Every row comes from one small tree of marks. The marks that hang from a mark follow it in brackets, in alphabetical order. Every link used is in the known rows. Which tree was each row made from?
Known rows:
vifol[febiku mepiluv mirini rori]: [-6.16  6.22 -3.28  2.58  0.77 -3.39  0.64 -0.07  0.70  0.13  0.56  5.26
  0.79  0.74  3.65  2.10  0.72 -2.74 -0.60 -5.74]
mirini[kosebe[febiku mepiluv]]: [-1.55 -0.17  1.02 -4.41 -2.99  1.31 -0.56  3.50  0.51 -0.43  3.92  0.46
  1.20  0.04  0.51  2.58 -0.16 -1.83  0.36 -3.80]
rori[kosebe[febiku]]: [ 0.71  0.50  1.05 -3.81 -2.32  2.65 -1.54  2.45  1.03  0.57  3.23 -0.05
  1.29 -0.85  1.47  1.07 -0.87 -1.54  0.24  0.22]
mepiluv[vifol[febiku[kosebe] mirini]]: [-4.51  4.96  0.61  2.67  1.59 -2.43 -2.27  1.18  1.61 -1.44  2.29  5.47
  1.03  0.80  2.99  1.46 -0.07  0.22  0.33 -4.33]
vomu[vifol]: [ 2.73 -1.90  0.18 -3.10  0.92  2.19 -2.06  0.96  1.77  2.41  0.27  1.20
  1.53  0.86  0.40  0.90 -3.12  0.56 -0.55 -0.70]
vifol[mepiluv mirini]: [-2.90  2.85 -2.17  0.87  1.70 -1.74 -1.62 -0.93  1.04  0.42  1.06  1.79
  1.05  0.76  2.75  1.81  0.22 -1.24 -0.13 -5.07]
vomu[kosebe[febiku[vifol] mepiluv mirini]]: [ 5.61 -1.63  0.35 -6.74 -3.50  2.02 -5.79  4.21  0.35  0.38  1.32  5.47
  2.12 -0.32  0.17  2.77 -0.84 -3.26  1.68 -6.63]
vifol[febiku mepiluv rori[kosebe]]: [-6.37  5.12 -2.59  1.40 -1.75 -0.72 -0.47  1.58  0.56 -0.24  1.22  0.94
  1.12 -0.01  3.15  1.14 -0.34 -1.49 -1.35 -1.09]
vifol[mepiluv rori[kosebe[febiku]]]: [-2.73  4.31 -1.08 -2.22 -2.90  1.31 -0.35  3.19  0.56  1.06  2.15  0.45
  1.33 -0.60  3.28  1.77 -0.05 -3.17  0.18 -0.85]
vomu[vifol[febiku]]: [ 0.72 -0.65  0.06 -1.45  0.37  1.13 -1.32  0.53  1.66  2.51  0.96  3.00
  1.22  0.82  0.55  0.29 -3.23  0.36 -1.07 -1.70]
vomu[kosebe[febiku mepiluv mirini]]: [ 4.00 -1.86 -0.60 -6.59 -2.48  3.97 -4.20  4.78  0.61 -0.77  4.25  3.17
  1.62 -0.69 -0.83  2.91 -0.04 -3.41  1.64 -4.31]
febiku[kosebe[mepiluv mirini] vifol[rori]]: [ 2.10  0.34 -0.65 -3.67 -1.13 -0.21 -3.62  4.56  0.63 -0.96 -0.32  5.48
  1.84  0.75  0.58  3.77  0.35  0.53  1.33 -5.27]
febiku[vifol[mirini[kosebe] rori]]: [-2.00  4.60 -0.34  0.36 -0.51 -4.23 -2.18  1.07  0.46 -2.92 -3.27  4.88
  1.39  0.63  3.02  3.44  0.09 -2.28 -0.98 -3.51]
febiku[kosebe vifol[mepiluv mirini rori]]: [-3.00  5.85 -0.74  2.15 -0.13 -3.62 -3.30  1.43  0.90 -0.76 -1.08  4.59
  1.40  1.11  3.96  2.94  0.54  0.11  1.33 -5.16]
vomu[kosebe[febiku mepiluv] vifol[mirini rori]]: [ 1.59  1.81 -1.16 -5.06 -1.92  2.99 -2.90  5.88  0.78  0.12  2.07  8.24
  1.94 -0.24  0.89  4.33 -2.07 -5.01  3.72 -6.37]
febiku[kosebe[mepiluv mirini]]: [ 1.69 -2.14 -0.45 -3.60  0.10  2.29 -3.41  3.92  1.13 -1.79  3.97  1.43
  1.33  0.36 -0.92  2.92  0.59  1.66  1.28 -3.34]
febiku[vifol[mirini]]: [ 1.02  1.65 -0.09 -0.80  0.95 -2.87 -2.92 -0.93  1.01  0.71 -2.17  5.35
  1.53  0.87  2.46  1.82 -0.85 -0.69  0.00 -5.59]
rori[vifol[febiku[kosebe] mepiluv]]: [-3.59  3.07  0.05  1.67  0.18 -0.75 -4.31  0.13  1.12  0.87  1.23 -0.06
  0.98  0.66  2.56 -0.71 -1.72  2.75  0.34  0.06]
vomu[kosebe vifol]: [ 2.92 -1.53  0.01 -2.72 -0.64  3.56 -4.96  2.36  1.57  0.06  1.25  0.37
  1.68  0.37 -0.30  1.27 -3.46 -0.19  0.00  0.78]
mirini[kosebe[febiku mepiluv[vifol[rori]]]]: [-4.06  4.17  0.12 -3.95 -2.38 -0.28  0.79  4.89  0.27  0.19  1.19  4.06
  1.68  0.35  2.64  3.30 -0.02 -4.30 -0.11 -4.63]

Which tree is each row?
[-4.83  5.10 -1.27 -0.54  1.31 -1.29 -1.07  4.21  0.95 -1.34  1.09  7.16
  1.68  1.04  2.67  4.07  0.49 -1.03  2.15 -6.94]
febiku[kosebe[mepiluv[vifol[mirini rori]]]]
[-5.05  6.73 -1.86  1.34  2.03 -3.69  0.84  0.59  1.00  0.26 -1.14  8.44
  1.24  0.80  3.94  2.08  0.04 -3.55 -1.11 -5.41]
mepiluv[vifol[febiku mirini rori]]
[ 4.49  0.52 -0.75 -6.62 -3.70  1.49 -4.48  5.42  0.07  0.13 -0.03  7.00
  2.14 -0.34  0.74  3.71 -0.28 -4.59  1.73 -6.00]
vomu[kosebe[febiku[vifol[rori]] mepiluv mirini]]
[-3.33  1.47 -2.25 -3.50 -1.59  1.73 -0.40  3.88  0.39 -0.78  1.19  2.20
  1.71 -0.01  1.05  3.05 -0.60 -1.12  0.57 -2.47]
vifol[rori[kosebe[mepiluv]]]
[-3.74  2.95 -2.01 -3.07  0.58 -0.36  0.86  2.68  0.67  2.09 -0.69  5.14
  1.91  1.23  2.31  2.68 -0.73 -2.15 -0.36 -5.91]
kosebe[mepiluv[vifol[rori]]]
[ 0.40  2.65 -1.65 -1.84  0.84  1.23 -2.41  3.19  1.24 -1.41 -0.84  4.98
  1.81 -0.32  2.00  3.06 -2.25 -2.24  0.92 -0.97]
vomu[vifol[mirini rori[kosebe]]]
[-3.52  2.96 -0.21 -0.74  1.54 -0.68 -2.59  3.00  1.25 -1.05  2.52  5.31
  1.69  1.01  2.07  3.06 -0.06  0.28  2.24 -7.16]
febiku[kosebe[mepiluv[vifol[mirini]]]]
[ 0.18  1.80 -1.81 -0.07  0.48  1.24 -5.82  1.53  1.37 -0.67  1.06  2.37
  1.68  0.42  1.76  2.07 -2.48 -1.85  1.20 -3.44]
vomu[kosebe vifol[mepiluv mirini]]
[-2.88  4.05 -0.49  1.86 -0.55 -4.49 -4.07 -0.55  0.52 -1.82 -1.74  1.74
  1.43  0.90  3.65  2.07 -0.17 -1.28 -0.89 -5.37]
febiku[vifol[mepiluv mirini[kosebe]]]
[ 6.69 -0.98  1.32 -5.39 -1.09  0.14 -3.18  1.38  0.91  2.33 -0.52  4.49
  1.61 -0.04  1.37  1.35 -0.45 -2.28 -0.31 -3.98]
kosebe[febiku[vifol] mirini]
[-1.12  4.02 -2.91  0.01  0.23  0.58 -4.26  2.67  1.06 -0.91 -0.21  3.98
  1.72  0.42  2.31  3.06 -1.92 -3.22  1.13 -3.14]
vomu[kosebe vifol[mepiluv mirini rori]]
[-3.67  3.10 -1.68 -2.08  0.94 -0.29 -2.46  2.63  0.75 -1.07  0.80  5.38
  2.14  0.08  2.77  2.73 -0.98 -2.27  1.26 -6.82]
rori[kosebe[mepiluv[vifol[mirini]]]]
[ 2.09  0.54 -2.06 -5.07 -1.57  0.34 -3.39  4.12  0.10 -0.89 -2.12  5.52
  2.35 -0.19  1.23  3.44 -0.59 -2.01  0.45 -4.73]
febiku[vifol[rori[kosebe[mepiluv mirini]]]]
[ 4.52 -0.23 -1.68 -4.54  0.37  3.35 -3.35  4.34  1.19 -1.16 -0.72  2.89
  1.97 -0.65  0.49  2.63 -2.13 -2.00 -0.50  1.75]
vomu[vifol[rori[kosebe[mirini]]]]
[-3.93  4.55 -0.91  1.27  2.20 -3.10 -0.67 -0.62  1.26  0.66  0.18  6.62
  1.21  0.78  3.38  1.07 -0.60 -2.27 -1.03 -5.80]
mepiluv[vifol[febiku mirini]]
[-3.03  5.65 -1.81 -0.23  2.69 -2.49  0.17  1.02  1.07  0.22 -1.90  6.54
  1.55  0.82  3.62  2.71  0.06 -3.39 -0.68 -4.17]
mepiluv[vifol[mirini rori]]
[-5.37  5.19 -1.39  2.71  1.02 -3.75 -3.81 -0.93  0.47 -2.05 -1.00  1.85
  0.98  0.19  3.64  0.60 -1.19 -1.35 -0.76 -2.33]
rori[vifol[febiku mepiluv mirini[kosebe]]]
[-4.21  4.87 -2.32  1.46  1.01 -1.77 -4.45 -0.50  0.59 -0.66 -0.82  3.15
  1.41 -0.49  4.04  0.00 -2.07 -1.17  0.57 -2.32]
rori[kosebe vifol[febiku mepiluv mirini]]
[-1.56  4.37  0.01 -0.91 -0.12 -1.58 -3.92  0.63  0.47 -0.77 -0.09  1.40
  1.21 -0.42  3.83  1.22 -0.82 -3.02  0.79 -2.14]
rori[vifol[mepiluv mirini[kosebe[febiku]]]]
[ 2.41  1.25  0.53 -5.08 -2.28  3.75 -1.33  4.69  1.19  1.62  1.12  3.09
  1.77 -0.76  1.65  2.02 -2.73 -2.83  0.86  0.85]
vomu[vifol[rori[kosebe[febiku]]]]
[ 0.86  1.64  0.40 -4.39 -2.57 -0.24 -3.24  3.07  0.36  0.62  0.86  7.01
  2.05 -0.49  2.65  2.88 -1.12 -2.84  3.01 -8.68]
rori[kosebe[febiku[vifol[mirini]] mepiluv]]
